Each row was made from one path, in order. Every step used is in the known rows, and no mark comes twice. Write each row's path.
Known rows:
a b v c: 14 -13 -8 -5 17 -8 14 -1 2 1 9 1 -8 48 -12 -10 13 8 -6 -8 -10 8 -4 -21
 -15 8 39 -10 11 -30 -24 10 4 10 -10 10 12
c v w a l: 9 7 -2 5 5 5 6 -15 4 -1 10 1 -7 25 0 9 2 18 2 -5 -8 6 22 16 -7 46 -18 1
 3 -28 -26 -11 9 13 -16 10 -8
n g a b v: 8 -4 2 -5 19 -5 14 -17 -1 -13 1 6 20 32 -7 -15 9 8 -3 -16 -12 5 -18 -16
 8 -2 1 -4 22 -8 -40 -5 -5 15 -4 12 14
b v c a: 16 -17 -12 3 15 -9 12 -12 0 0 10 4 -3 53 -9 -6 7 13 -9 3 -2 6 32 -10 -11
 25 29 1 -11 -42 -14 13 7 7 -24 8 5
n g a l k: -2 48 7 11 -4 12 14 -2 9 -32 -15 15 33 -4 -13 6 -7 9 6 -13 -6 2 -5 47 16
 50 2 -10 16 -25 -14 -5 -3 10 5 2 -18
s g a b v w: 12 -10 -6 -6 22 6 7 -20 -2 -27 9 0 -4 44 -11 -19 16 8 0 -15 -19 4 -10
 -32 -6 0 7 -4 22 -7 -47 15 5 16 -2 25 28
w n g a: 3 2 10 1 12 10 13 2 -9 -36 3 14 34 -9 -5 -7 -7 0 -10 -23 -4 0 -13 28 25
 10 -14 2 40 -6 -19 7 -7 18 10 9 1
c a l k m: -1 59 0 15 -4 10 11 -5 8 -25 -20 14 14 21 -51 7 -14 16 8 4 -10 -3 21 25
 2 58 -6 0 -14 -41 11 -15 2 1 -20 9 -17
g n: -3 -12 -6 0 -3 -8 12 16 -16 -55 -2 5 -7 8 3 2 -15 6 0 3 -4 7 -2 10 4 24
 5 -8 13 -12 -9 7 0 -11 -19 1 -9
a b v c r: 17 -17 -8 -9 14 -8 12 27 5 2 7 2 -4 39 -17 -8 12 -23 -13 -10 -2 7 -4 -5
 -19 18 34 -37 8 -43 -13 3 7 22 -7 7 7
s g n m k l: -2 21 0 4 -6 18 24 10 -20 -77 -31 8 -37 25 -44 5 -24 2 1 2 -12 4 13 -34
 4 69 5 -4 36 -24 -1 36 -1 -8 10 10 7
k m n w a: -10 17 4 6 7 -11 20 2 -18 6 10 10 -16 23 -28 -1 -26 6 -1 -4 -9 -19 -8 50
 -4 29 -37 17 13 -17 -7 -27 4 0 -27 20 -1
s g n w: -12 -9 -6 4 1 -7 28 28 -21 -68 6 7 -25 -1 5 0 -19 6 5 3 -8 -6 -10 52 1
 36 10 -5 29 -6 -9 14 8 -12 -15 12 0
r c: 7 -20 -14 -4 10 3 6 22 -7 -9 0 8 3 4 -2 5 -14 -3 -6 0 6 6 34 1 3 19 -27
 -13 3 -41 -5 -19 -2 7 -17 8 -8
n g a c r: 14 -11 3 -3 13 1 13 29 5 -9 -2 9 25 8 -16 -4 -1 -31 -18 -16 -3 3 -16 31
 1 17 41 -25 21 -21 -8 -11 -4 24 2 0 -5
b v c: 12 -9 -8 -5 16 -6 12 5 0 -2 9 3 -9 40 -6 -7 7 3 -9 -8 -6 6 1 -5 -13 16
 41 -11 8 -30 -11 13 4 9 -12 11 7
g a l k: -3 45 3 10 -4 18 11 1 10 -29 -13 7 24 -5 -13 10 -7 10 9 -13 -10 1 -8 37
 1 47 5 -11 11 -27 -18 -5 -1 8 2 7 -23
l k m: -2 51 -1 10 0 5 9 8 0 -32 -22 17 9 19 -51 -3 -19 5 6 -1 -11 -1 4 14 4 36
 -8 -4 -8 -27 15 -12 -1 0 -16 11 -7
l k m n g: -3 36 9 10 1 -5 18 -1 -10 -8 -14 32 24 22 -47 -5 -22 3 -1 -2 1 -13 12 43
 35 33 -26 6 24 -22 19 -18 -7 2 -18 12 3
l k m n g a: -5 38 9 10 5 5 18 -9 -6 -16 -13 24 39 9 -40 -4 -21 1 -2 -13 -5 -15 -6 39
 25 16 -8 -1 25 -13 -5 -18 -10 11 -6 13 1
v w: 11 -13 -5 -1 13 4 -3 3 -10 -14 8 5 -1 22 -2 -9 -3 5 -3 -10 -8 9 2 -7 -3
 13 -11 -1 18 -15 -21 15 3 6 -5 14 6
n m k l: 2 22 3 5 0 20 14 9 -16 -39 -29 7 -21 22 -43 4 -24 2 -2 -6 -10 6 10 -37
 -1 61 -9 0 34 -29 -3 29 -5 -2 15 9 0
m k l: 8 32 -1 5 0 12 10 12 -10 -41 -25 13 -11 20 -28 0 -20 3 0 -5 -4 12 4 -24
 -1 58 -10 -1 14 -23 -1 26 -4 0 11 6 -1
r c v: 12 -27 -18 3 14 0 3 11 -2 -6 0 8 6 23 -9 4 -10 5 -4 7 6 6 68 -9 0 17 -23
 -17 -4 -47 -5 -19 1 14 -23 14 -1
c r: 9 -17 -4 -5 8 1 7 42 -4 -9 1 7 1 5 -6 3 -7 -25 -9 -7 2 5 -3 15 -6 26 -3
 -32 9 -31 1 -7 3 15 -8 4 -10
g a c: 7 -9 1 2 17 12 11 6 1 -11 -2 0 17 8 -10 -1 -4 0 -8 -16 -16 1 -24 13 -8 2
 51 1 19 -5 -22 -7 -6 11 -3 7 -8
l k m n: -9 41 3 11 -1 9 13 3 -9 -1 -13 19 9 23 -59 3 -26 4 5 1 -8 -21 7 26 8 28
 -23 4 13 -29 16 -22 -4 -2 -26 23 -4
w a l k m n: -10 54 6 12 -5 9 16 -8 -4 5 -10 17 4 25 -57 10 -23 9 7 0 -9 -22 7 40 6
 46 -29 8 8 -33 9 -33 0 1 -29 21 -11
k m n g a c: 3 13 8 6 15 6 18 -4 -1 -2 -7 15 31 17 -39 -4 -12 -2 -10 -13 -13 -11 -15
 33 13 7 40 9 28 -7 -6 -21 -11 11 -10 10 0
r c a l: 7 -6 -9 5 3 12 11 -1 4 0 3 3 10 7 2 20 -4 17 -1 5 5 4 48 21 -1 53 -16 -4
 -5 -54 -11 -18 3 6 -23 4 -23
g a l k m: -6 67 4 12 -4 17 12 -1 9 -30 -21 13 21 6 -49 7 -16 9 8 -8 -14 -6 -4 30 1
 46 3 -9 -2 -29 2 -18 -3 6 -10 11 -18
r c v w: 18 -25 -17 2 16 1 -7 -1 -2 -9 7 6 5 36 -12 -8 -3 4 -5 0 0 8 58 -20 -4 13
 -22 -11 5 -40 -21 1 5 16 -14 20 12
r c a l k: 3 31 -7 11 -6 9 10 -1 11 -22 -11 10 17 13 -18 11 -6 13 5 3 0 4 41 28 3
 63 -15 -5 -9 -55 -7 -9 4 4 -14 5 -21
w a b v c: 15 -9 -7 -6 17 -14 16 -10 1 3 12 0 -15 57 -13 -12 13 9 -7 -8 -10 8 -5
 -19 -16 12 30 -5 3 -29 -28 3 7 12 -14 10 14
m k: 8 4 0 1 6 12 11 5 -16 -21 -17 10 -17 13 -21 4 -15 5 -2 -6 -3 2 0 -27 -2
 41 -11 -1 15 -20 -3 3 -3 3 -4 6 -3
v w n g a: 7 1 10 0 13 10 7 -5 -9 -37 7 13 34 0 -7 -13 -3 -1 -11 -25 -6 2 -10 21 23
 8 -15 4 43 -6 -27 15 -5 20 13 13 8
n w a c: 5 -6 0 3 14 -9 17 8 -6 -4 9 1 -11 22 -8 -5 -8 2 -8 -8 -15 0 -20 39 -11
 24 25 18 13 -9 -18 -13 4 3 -14 6 -4
n m: -6 -28 3 1 9 17 14 12 -19 -10 -7 -2 -18 10 -20 10 -17 4 -3 -6 -13 -4 7
 -15 1 23 -8 -2 42 -24 -10 2 0 -2 -6 12 -8

Which path is each row?
12 -26 -16 2 11 -1 8 2 -6 -6 3 7 7 24 -6 4 -9 9 -8 10 8 5 58 -5 1 28 -25
 -1 -15 -51 -8 -12 2 6 -28 6 -7
r c a
-5 -10 1 1 -2 19 26 2 -28 -61 -25 3 -46 20 -40 11 -22 4 -2 3 -12 -7 11
 -40 4 55 6 -4 41 -21 -5 15 0 -7 -5 11 4
s g n m k
20 -11 -3 -9 16 -10 5 16 6 -1 9 1 -6 44 -19 -13 10 -28 -19 -11 -10 7 -10
 5 -17 24 26 -14 5 -26 -18 -7 7 22 -10 10 8
b v w a c r
-8 16 2 7 6 10 13 6 -15 11 -4 15 2 19 -47 6 -26 4 2 0 -6 -22 5 20 5 17
 -23 5 18 -23 14 -25 -5 -2 -31 23 -4
k m n
9 -8 8 -1 16 7 10 -13 -6 -28 5 8 29 15 -15 -16 6 8 -5 -23 -12 5 -15 -7
 15 -3 -17 3 42 -8 -43 10 -4 19 12 11 15
v w n g a b
12 -15 -4 -4 14 12 17 35 4 -22 -1 3 3 9 -17 1 0 -30 -13 -12 -9 -1 -18 22
 -10 19 52 -29 16 -19 -8 -9 2 22 -3 8 -3
s g a c r
4 0 5 2 12 2 15 0 -8 -21 -2 15 31 -3 1 -4 -11 2 -6 -18 -2 2 -12 25 21 8
 1 -7 25 -4 -19 -6 -8 14 3 2 -2
n g a
-11 -8 -3 5 0 -13 17 26 -20 -49 7 5 -9 -4 7 -1 -21 5 1 -1 -6 -2 -13 50
 -3 30 0 -2 28 -11 -15 11 3 -13 -14 8 -9
g n w
12 -17 -6 -2 18 -7 10 -19 -1 -5 5 1 1 50 -10 -12 12 16 -1 -2 -11 8 9 -33
 -5 9 -6 5 1 -25 -33 0 2 7 -21 14 11
c a b v
-9 13 1 4 -4 0 29 6 -7 -40 10 2 -26 2 8 16 -10 16 7 -1 -9 -3 -6 60 -2 63
 -4 1 16 -17 -18 -10 10 -3 -19 7 -15
s g n w a l
18 -11 6 3 15 0 4 -2 -6 -32 9 18 23 26 -18 -18 5 1 -14 -13 -5 8 25 18 28
 22 -10 15 42 -17 -8 21 0 18 3 14 18
a c v w n g
1 23 7 4 -1 27 12 10 -18 -51 -25 7 -19 18 -48 2 -21 0 -5 -10 -12 5 11
 -34 2 62 -22 8 46 -31 -3 39 -4 1 20 15 3
w n m k l
2 35 -2 14 -6 10 10 -3 9 -24 -11 9 15 14 -16 9 -4 18 8 1 -6 4 22 31 2 63
 -6 -1 -5 -42 -7 0 5 2 -12 4 -22
c a l k
7 -12 -2 -3 6 -16 16 35 -4 -24 6 1 -10 19 -13 -4 -7 -28 -15 -5 -7 1 -17
 43 -15 35 30 -16 11 -24 -11 -10 6 9 -13 2 -6
g n w a c r
-12 -29 -2 0 0 13 28 13 -25 -63 -9 -1 -38 15 -21 11 -19 5 1 5 -16 -7 11
 -10 8 34 13 -8 45 -16 -7 13 4 -12 -14 12 1
s g n m
-5 45 12 12 -3 1 20 -3 -4 -4 -13 30 26 15 -45 4 -20 7 2 -3 1 -14 13 55
 35 47 -23 5 26 -27 17 -22 -6 2 -17 10 -5
a l k m n g
-11 -28 1 1 -1 7 17 11 -24 -44 -9 -4 -23 12 -19 9 -21 4 -3 1 -13 -4 7
 -12 3 29 3 -5 43 -21 -13 9 -1 -12 -12 8 -9
g n m
4 -13 0 0 15 9 13 -3 -5 -13 -1 0 16 10 -8 -3 -2 11 2 -16 -14 3 -22 -16
 -5 -7 0 -8 20 -10 -40 -9 -4 12 -1 7 -1
g a b
-12 54 7 13 -3 20 15 -5 -2 0 -13 15 21 11 -57 11 -24 7 7 -6 -10 -25 0 40
 5 34 -13 0 18 -30 4 -27 -6 3 -20 23 -13
g a l k m n
3 -8 9 -1 7 31 8 -5 -25 -34 -13 1 -27 19 -48 1 -14 1 -9 -13 -15 -5 11
 -47 0 45 -27 12 57 -29 -14 28 -1 7 12 23 8
v w n m k
-9 48 6 12 -7 4 18 0 0 -11 -3 11 2 10 -22 9 -15 11 9 -5 -9 -11 -2 65 1
 63 -24 6 15 -32 -11 -15 5 1 -12 14 -18
m n w a l k
14 -13 -5 -6 19 -3 -2 -16 -3 -10 10 0 -1 48 -9 -20 14 9 -2 -12 -15 10 -5
 -35 -7 3 -8 1 19 -15 -41 15 3 10 -6 20 21
a b v w
14 -6 9 -4 15 -3 6 -10 -9 -33 11 16 20 29 -14 -24 11 4 -10 -17 -7 9 3 2
 29 16 -34 14 47 -14 -23 23 -1 16 7 16 25
a b v w n g
18 -19 -10 5 21 11 4 -10 2 -26 6 3 1 40 -17 -11 6 5 -4 -7 -16 3 24 -11
 -7 7 35 -4 15 -13 -27 11 6 18 -8 23 19
s g a c v w
-15 14 4 10 6 1 18 18 -20 4 6 13 -1 6 -34 2 -30 4 3 -4 -8 -25 -6 59 -2
 24 -22 9 32 -21 4 -15 -1 -5 -23 25 -5
k m n w
-11 32 8 9 0 5 22 -1 -6 9 8 6 -8 7 -20 16 -18 15 5 -5 -9 -16 -5 64 -5 54
 -26 10 16 -27 -9 -30 4 1 -24 15 -19
k m n w a l
14 -14 1 -4 17 8 -3 -17 -7 -32 19 0 6 40 -19 -20 16 9 -9 -14 -15 6 12
 -25 -1 14 -34 20 31 -27 -36 33 6 15 -2 28 21
c a b v w n
15 -23 -9 8 17 2 6 6 3 -5 -1 4 5 33 -15 -1 -2 8 -4 1 -9 6 32 -1 -7 13 30
 -2 5 -23 -6 -8 1 11 -19 11 -1
a c v
7 38 -4 10 -2 4 12 -11 15 -18 -6 7 11 34 -20 4 6 17 4 0 -6 4 23 23 -5 62
 20 -4 -7 -49 -11 8 7 6 -12 7 -12
b v c a l k
14 -25 -9 4 14 -4 15 -9 -2 0 5 1 0 45 -16 -4 7 20 -3 1 -6 8 19 -23 -11
 13 15 0 -1 -38 -26 5 6 7 -17 2 4
v c a b
14 -20 -11 6 11 -5 13 -2 -3 -1 8 5 -3 39 -8 0 -1 14 -8 5 0 6 33 0 -9 27
 25 0 -10 -42 -7 12 7 5 -21 2 -3
v c a
-4 69 8 13 -4 10 15 -4 9 -32 -23 20 30 6 -49 3 -16 9 6 -8 -10 -4 0 40 16
 50 0 -7 3 -27 6 -19 -5 7 -7 6 -13
n g a l k m
8 -12 -4 -6 18 -4 9 -7 -2 -8 3 1 -1 38 -7 -11 10 11 1 -8 -13 7 -12 -28
 -5 4 -5 -2 13 -16 -31 -2 0 7 -13 14 10
a b v
-8 14 3 5 -5 -4 21 5 -6 -25 10 0 -13 0 10 14 -12 16 4 -4 -7 -1 -9 59 -5
 58 -11 3 14 -20 -23 -13 7 -3 -17 4 -22
g n w a l
15 -17 -5 0 16 -9 5 -20 -4 -5 8 0 -9 51 -16 -12 6 16 0 -5 -13 10 12 -31
 -8 7 -27 4 3 -20 -42 -8 8 13 -14 12 16
c v w a b
-6 33 12 8 1 18 20 -7 1 0 -4 15 32 -7 -22 16 -14 12 1 -13 -4 -14 -4 51
 17 37 -3 -4 29 -20 -9 -25 -8 11 -9 9 -18
k m n g a l
18 -18 -8 6 21 7 -4 -11 3 -10 6 1 14 38 -16 -12 4 5 -7 -11 -14 5 22 -12
 -10 2 27 -1 14 -16 -32 9 2 18 -5 20 13
g a c v w
-7 -26 9 -1 8 27 11 14 -22 -29 0 -3 -15 3 -28 6 -13 1 -7 -13 -17 -6 8
 -11 6 25 -27 10 61 -27 -9 18 0 3 3 22 -4
w n m
4 47 1 6 -2 1 6 -17 11 -23 -4 7 2 32 -16 -3 3 11 6 -9 -13 6 1 22 -2 57
 -13 2 0 -30 -24 -1 7 8 -6 13 -6
b v w a l k
5 -8 9 -1 14 7 15 -6 -7 -27 2 9 29 6 -14 -10 2 8 -4 -21 -10 4 -18 0 17
 -1 -16 2 39 -9 -35 1 -6 17 8 7 7
w n g a b
0 16 13 4 4 21 16 0 1 -24 4 9 31 -19 2 11 -3 10 -2 -21 -5 0 -9 47 19 39
 -8 -2 39 -17 -20 -2 -5 16 7 6 -18
w n g a l
13 -4 8 1 18 10 8 -4 0 -26 5 8 31 13 -17 -14 3 -4 -16 -24 -15 3 -17 22
 12 7 34 13 41 -4 -25 12 -6 18 10 11 7
v w n g a c
-8 69 4 13 -5 3 16 2 4 -26 -14 13 3 14 -47 4 -19 11 9 -3 -14 -7 -2 51 -2
 61 -15 3 -5 -32 4 -21 4 1 -16 11 -15
n w a l k m
11 -5 -3 -2 12 -9 3 -10 -10 -9 11 3 -16 35 -3 -9 -4 6 -5 -8 -9 9 -1 -3
 -5 21 -28 10 1 -12 -26 -3 7 9 -14 11 8
v w a
7 -3 6 -6 19 1 12 -16 -3 -24 7 6 21 28 -13 -17 12 6 -6 -20 -14 4 -17 -14
 12 0 -11 4 33 -10 -40 6 -4 18 2 17 17
w n g a b v
-2 16 9 7 6 -5 19 2 -15 2 -6 29 19 19 -38 -2 -22 3 -3 -2 2 -13 11 38 34
 24 -26 7 28 -17 18 -21 -8 2 -21 10 3
k m n g
10 -10 4 -2 12 3 15 26 1 4 0 12 25 11 -25 -2 -6 -31 -18 -15 -3 -8 -14 39
 4 15 34 -21 30 -23 -5 -17 -5 22 -4 7 -3
m n g a c r
